Each row was made from one small tree. Brackets hold a mark, then the marks that hang from it, in alphabetical order. Every link used is in the known rows. Write each row's tree.
Known rows
{mulab povip}: [ 1.40 -0.99 -0.87  0.21  0.35  1.14  1.63 -0.04 -0.28 -1.14 -0.55 -0.66
  0.52 -1.21  0.75 -0.22 -0.60 -0.39  0.79 -0.10  0.87]
{nusus {vatulog {roze nizod vage}}}: [-0.49 -1.80  0.78  0.02  0.56  2.25 -0.82  0.68  2.79 -4.17 -0.20  0.04
  0.25  1.14  0.70  0.12  0.26  0.24 -6.03 -0.33  1.44]
{vatulog nusus {roze {mulab nizod} vage}}: [ 0.85  0.63 -4.00  0.91  1.61  1.15  1.94  0.82 -0.24 -3.18 -2.57  0.24
 -2.40  1.55  0.54 -0.56  0.03  1.42 -5.89 -3.20  1.17]
{vatulog roze}: [-0.71 -0.32 -0.09  0.90 -1.04  1.71  1.38  0.40 -0.23 -1.85  0.29  1.18
  0.69  0.70  0.12 -0.56  0.69 -0.47 -1.68 -0.72  0.25]
{roze mulab nizod vage}: [ 0.43 -0.09 -1.07 -0.40  1.89 -0.78 -1.59  0.23  3.56 -2.47 -0.96  0.01
 -0.92 -0.07  0.90  1.23 -1.83  2.23 -5.02 -1.52  2.66]
{vage povip}: [-0.51 -0.42 -1.37 -0.40 -0.17 -0.69 -0.46  1.03  2.06  1.12 -0.55  0.88
  0.77  0.74 -0.47 -0.15  0.21  0.24  0.57  0.46  1.88]
{lamu povip}: [ 0.12 -0.73  0.45 -0.47  0.54 -1.68 -0.52 -0.28  2.39 -0.75  0.09  0.98
  0.44 -0.87  0.38  1.28  1.28  0.40  1.64  0.38 -0.11]
{nusus {vatulog roze}}: [-0.31 -1.24  0.81 -0.03 -0.71  2.20  0.36  0.75  0.26 -2.09 -0.35 -0.48
  0.20  1.13 -0.09 -0.08  1.21 -0.80 -1.96  1.05 -0.14]
{lamu {roze mulab povip}}: [-0.33 -0.94 -1.21  0.10 -0.76 -2.88 -0.41  1.91  1.29 -0.56 -0.91 -0.82
 -0.38 -0.75 -2.59  2.50  1.53  0.58  1.33  0.11  2.17]
{lamu {roze mulab nizod povip vage}}: [-0.53 -1.64 -1.36  0.12  0.57 -2.90 -1.64  1.97  3.78 -2.66 -0.72 -0.30
 -0.18 -0.65 -1.88  2.71  0.42  1.61 -2.67 -1.28  3.72]
{mulab {povip vage}}: [ 1.81 -0.06 -0.87  1.40  0.39  1.26  1.43 -0.28 -0.80 -0.18 -1.10  0.48
  0.42 -1.04  1.46 -0.14 -0.66  0.03  0.75  0.50 -0.83]
{lamu {roze {mulab nizod} {povip vage}}}: [ 0.82  0.01 -2.29  1.42 -1.15 -3.32  1.27  1.75 -0.70 -0.03 -1.97 -1.15
 -0.83 -0.48 -3.09  1.55  1.24  1.09  0.62  0.45 -0.09]
{nusus {vatulog povip {roze vage}}}: [ 0.91 -2.15 -2.11 -0.73  1.34  2.14  2.38  1.22  0.18 -3.01  0.04  1.30
 -1.55  1.75  1.79 -0.53  0.36  0.08 -3.05 -0.65  1.14]
{roze vage}: [ 0.33  0.38 -0.96  0.05  1.66 -0.28 -0.21 -0.33 -0.03 -0.38 -0.08  0.54
 -1.39 -0.24  1.39  0.91 -0.93  1.30 -1.86 -0.41  0.25]
{roze mulab nizod povip vage}: [-0.79 -1.23 -2.13 -0.67  1.04 -2.18 -1.01  1.72  4.06 -2.62 -0.36  0.89
 -1.25 -0.30  0.11  0.39 -1.11  2.21 -4.51 -1.98  3.26]
{vatulog nusus {roze mulab}}: [-0.28  0.29 -2.22  1.00  0.59  2.16  0.06  1.11  1.37 -2.53 -1.80  0.83
 -0.65  1.63  0.29 -0.44  1.20  0.09 -3.45 -2.54  1.38]
{vatulog {povip vage} roze}: [ 0.49 -0.81 -2.17  1.53 -0.69  2.23  3.16  1.15 -0.65 -1.59  0.30  3.49
  0.33  1.83  1.31 -1.67  1.04 -0.64 -1.01 -1.37 -0.32]
{lamu {roze vage}}: [ 0.64 -0.07  0.01  0.99  1.20 -1.05 -0.69 -0.18 -0.12 -0.47 -0.56 -0.48
 -0.35 -0.50 -0.59  3.13  0.60  0.72  0.04  0.46  0.77]
{mulab nizod}: [ 0.82  0.12 -0.84 -0.12 -0.51 -0.57  2.20  0.28 -1.34 -0.21 -0.55 -1.33
 -0.36  0.11 -1.20 -0.69 -0.22  0.03 -0.45 -0.39 -0.74]
{lamu {roze {mulab nizod povip}}}: [ 3.07 -0.87 -1.71  0.66 -0.07 -0.99  2.52  0.52 -0.95 -1.78 -2.58 -3.98
  0.06 -1.50 -2.21  2.30  0.10  0.21  1.27  0.26  1.70]
{nusus vatulog}: [ 0.37 -0.85  0.78 -1.09  0.31  0.38 -1.04  0.28  0.23 -0.19 -0.58 -1.48
 -0.59  0.24 -0.29  0.26  0.45 -0.28 -0.23  1.60 -0.48]
{vatulog nusus {povip vage} {roze nizod}}: [ 0.00 -1.99 -2.61  1.82  0.05  3.62  1.20  2.05  1.90 -3.27 -0.52  3.73
  1.62  3.00  0.55 -3.32  2.32 -1.28 -3.97 -4.17  1.08]

Write each row's tree
[ 1.17 -0.66 -3.43  0.85  1.49  1.65  0.92  1.18 -0.28  0.09 -1.16  2.80
 -0.63  1.95  1.09 -2.24  1.53 -0.48 -0.10 -2.69 -0.48] : {vatulog nusus {povip vage}}
[ 2.74 -0.06 -1.76  1.38 -0.13  0.75  3.34 -0.16 -2.43 -0.50 -1.65 -0.89
  0.09 -0.97  0.36 -1.11 -0.89  0.02  0.20  0.09 -1.41] : {mulab nizod {povip vage}}
[-2.31 -2.51 -0.38  0.74 -2.16  0.44  0.93  2.36  2.78 -3.71  1.21  1.96
  1.93  0.67 -1.21 -1.89  1.55 -0.84 -3.23 -2.16  2.18] : {vatulog {roze nizod povip}}
[ 0.07 -1.12 -1.36  0.07  1.33 -2.00 -2.78  1.55  5.41 -1.28 -1.74 -0.12
  0.94  0.31 -1.62  3.19  0.00  1.99 -2.60 -0.20  5.05] : {lamu {roze mulab nizod {vage povip}}}
[-1.34 -2.25 -0.58 -0.25 -1.44  0.65  0.92  2.17  0.73 -2.16  0.39  0.46
 -0.19  0.89 -0.80 -1.00  2.02 -0.79 -1.51  0.47  0.39] : {nusus {vatulog {roze povip}}}
[-0.32 -0.66 -0.43  2.00 -1.31 -2.01 -0.44  1.39 -0.24  0.70 -0.28  0.93
  0.67 -0.39 -2.19  1.32  2.36 -0.21  2.28  0.76 -0.46] : {lamu {roze {povip vage}}}
[-1.91 -2.06 -1.37  0.69 -0.57  0.35  0.78  1.90  2.72 -4.12  1.22  2.84
  0.63  0.53  0.14 -1.11  0.56  0.52 -5.28 -2.45  2.55] : {vatulog {roze nizod povip vage}}
[ 3.39  0.05 -1.83  1.88 -0.09 -0.80  2.13  0.23 -1.42 -0.89 -3.28 -2.74
  0.02 -1.51 -1.54  2.28 -0.07  0.63  1.06  0.83  0.24] : {lamu {roze {mulab nizod {povip vage}}}}
[ 0.18 -1.27  2.14  1.64 -0.24 -1.80 -2.71  0.14  4.03 -1.45 -0.63  1.05
  3.01 -0.87 -1.67  2.85  2.83  0.14  1.11  0.90  0.05] : {lamu {povip vage} {roze nizod}}
[-0.94 -1.06 -1.37  1.37  1.23  3.03 -0.72  1.00  2.57 -4.22 -0.56  2.25
  0.50  1.79  0.78 -1.35  1.08  0.05 -6.62 -3.97  2.02] : {vatulog nusus {roze nizod vage}}
[-0.95 -1.86 -1.37 -0.22  0.06  0.42  0.80  1.74  0.82 -2.73  0.14  1.04
 -1.61  0.66  0.50 -0.21  1.01  0.52 -3.50  0.14  0.71] : {nusus {vatulog {roze povip vage}}}
[ 0.65 -0.05 -4.01 -0.80  0.80 -3.10  2.08  1.35  0.07 -1.39 -0.98 -0.31
 -3.10 -0.38 -0.40  0.23 -1.48  2.47 -2.89 -1.33  1.33] : {roze {mulab nizod} povip vage}
[ 0.57 -2.55 -1.22 -0.79 -0.32  2.43  2.72  1.64  0.27 -2.65  0.25  0.50
 -0.26  1.93  0.53 -1.49  1.56 -1.31 -1.15 -0.24  0.83] : {nusus {vatulog povip roze}}
[-0.81 -0.89 -1.37  0.76  0.10  2.54 -0.97  1.60  3.45 -4.17 -1.59  0.88
  0.88  1.81 -0.34 -1.01  1.34 -0.15 -5.61 -3.68  2.76] : {vatulog nusus {roze mulab nizod}}
[ 1.92 -1.14 -1.89 -0.22  2.25  0.39  0.09  0.24  3.04 -3.64 -1.55 -0.56
 -0.58 -1.28  1.57  1.12 -2.37  1.80 -4.09 -1.63  3.43] : {roze {mulab povip} nizod vage}
[ 0.33  0.56 -3.17 -0.94  2.02 -1.76 -1.11  0.85  3.34  0.16 -1.62  1.19
 -1.61  0.48  1.07  1.81 -1.89  2.73 -2.23  0.08  3.17] : {roze mulab {vage povip}}
[-1.11 -1.71 -1.30 -0.37  0.55 -1.42 -0.56  1.56  2.77 -2.27  0.82  1.67
 -0.07 -0.22 -0.03 -0.60 -0.31  1.01 -3.51 -1.96  2.15] : {roze nizod povip vage}
[-1.33 -1.69 -2.29  0.28 -0.11 -0.53  0.20  2.14  3.95 -4.48  0.16  1.99
 -0.48  0.46  0.29  0.05 -0.39  1.64 -6.29 -2.64  3.61] : {vatulog {roze mulab nizod povip vage}}
[ 2.40  0.50 -1.88  0.97  1.07  0.63  0.78 -0.11  0.34 -0.68 -2.22 -0.17
 -0.68 -1.01  1.62  0.76 -1.55  1.08 -0.27  0.23  0.32] : {roze {mulab {povip vage}}}
[-0.02 -1.63 -3.34  0.60  0.28  3.22  2.92  1.77  0.11 -2.73 -0.21  2.69
 -0.01  2.65  0.77 -2.64  2.47 -1.49 -1.49 -3.76  1.22] : {vatulog nusus povip roze}
[ 0.01 -0.88 -0.17 -0.01  0.94  1.85  0.20  0.32  0.49 -2.37 -0.45  0.03
 -1.24  0.86  1.32  0.69  0.10  0.50 -3.83  0.72  0.18] : {nusus {vatulog {roze vage}}}
[ 1.96 -0.76 -0.96  0.88  0.65  0.86 -0.39  0.40  2.61 -2.27 -1.85 -0.21
  0.86 -0.98  0.95  0.39 -1.53  0.91 -2.37 -0.58  1.76] : {roze {mulab {povip vage}} nizod}
[-0.05 -0.34 -4.03  0.22 -0.23 -1.44  3.55  1.85 -0.03 -3.23 -0.60  0.81
 -2.48  0.34 -0.10 -0.16 -0.67  1.85 -4.52 -1.88  1.60] : {vatulog {roze {mulab nizod} povip vage}}
[-1.97 -2.03 -2.56  1.05  0.37  1.47 -0.11  2.39  2.97 -4.35  0.00  3.05
  0.28  1.50  0.12 -2.02  1.98 -0.04 -6.05 -4.39  2.64] : {vatulog nusus {roze nizod povip vage}}
[ 0.61 -0.25 -1.07 -0.40  1.57  1.09 -0.09  0.56  1.69 -2.89 -1.48 -0.50
 -2.51  0.82  1.62  1.69 -0.71  1.63 -4.84  0.58  1.17] : {nusus {vatulog {roze mulab vage}}}
[ 1.06 -0.16 -0.57 -0.12  2.34 -3.38 -1.84 -0.20  3.48 -1.67 -1.68 -0.08
 -0.93 -1.43 -0.17  5.37  1.00  2.30  0.38  0.92  1.68] : {lamu povip {roze mulab vage}}
[-0.26 -1.73  0.76 -0.47 -0.45  1.73 -0.99  1.27  3.79 -3.96 -1.15 -1.20
  0.60  1.05 -0.50  0.30  0.59  0.07 -5.09 -0.14  2.27] : {nusus {vatulog {roze mulab nizod}}}
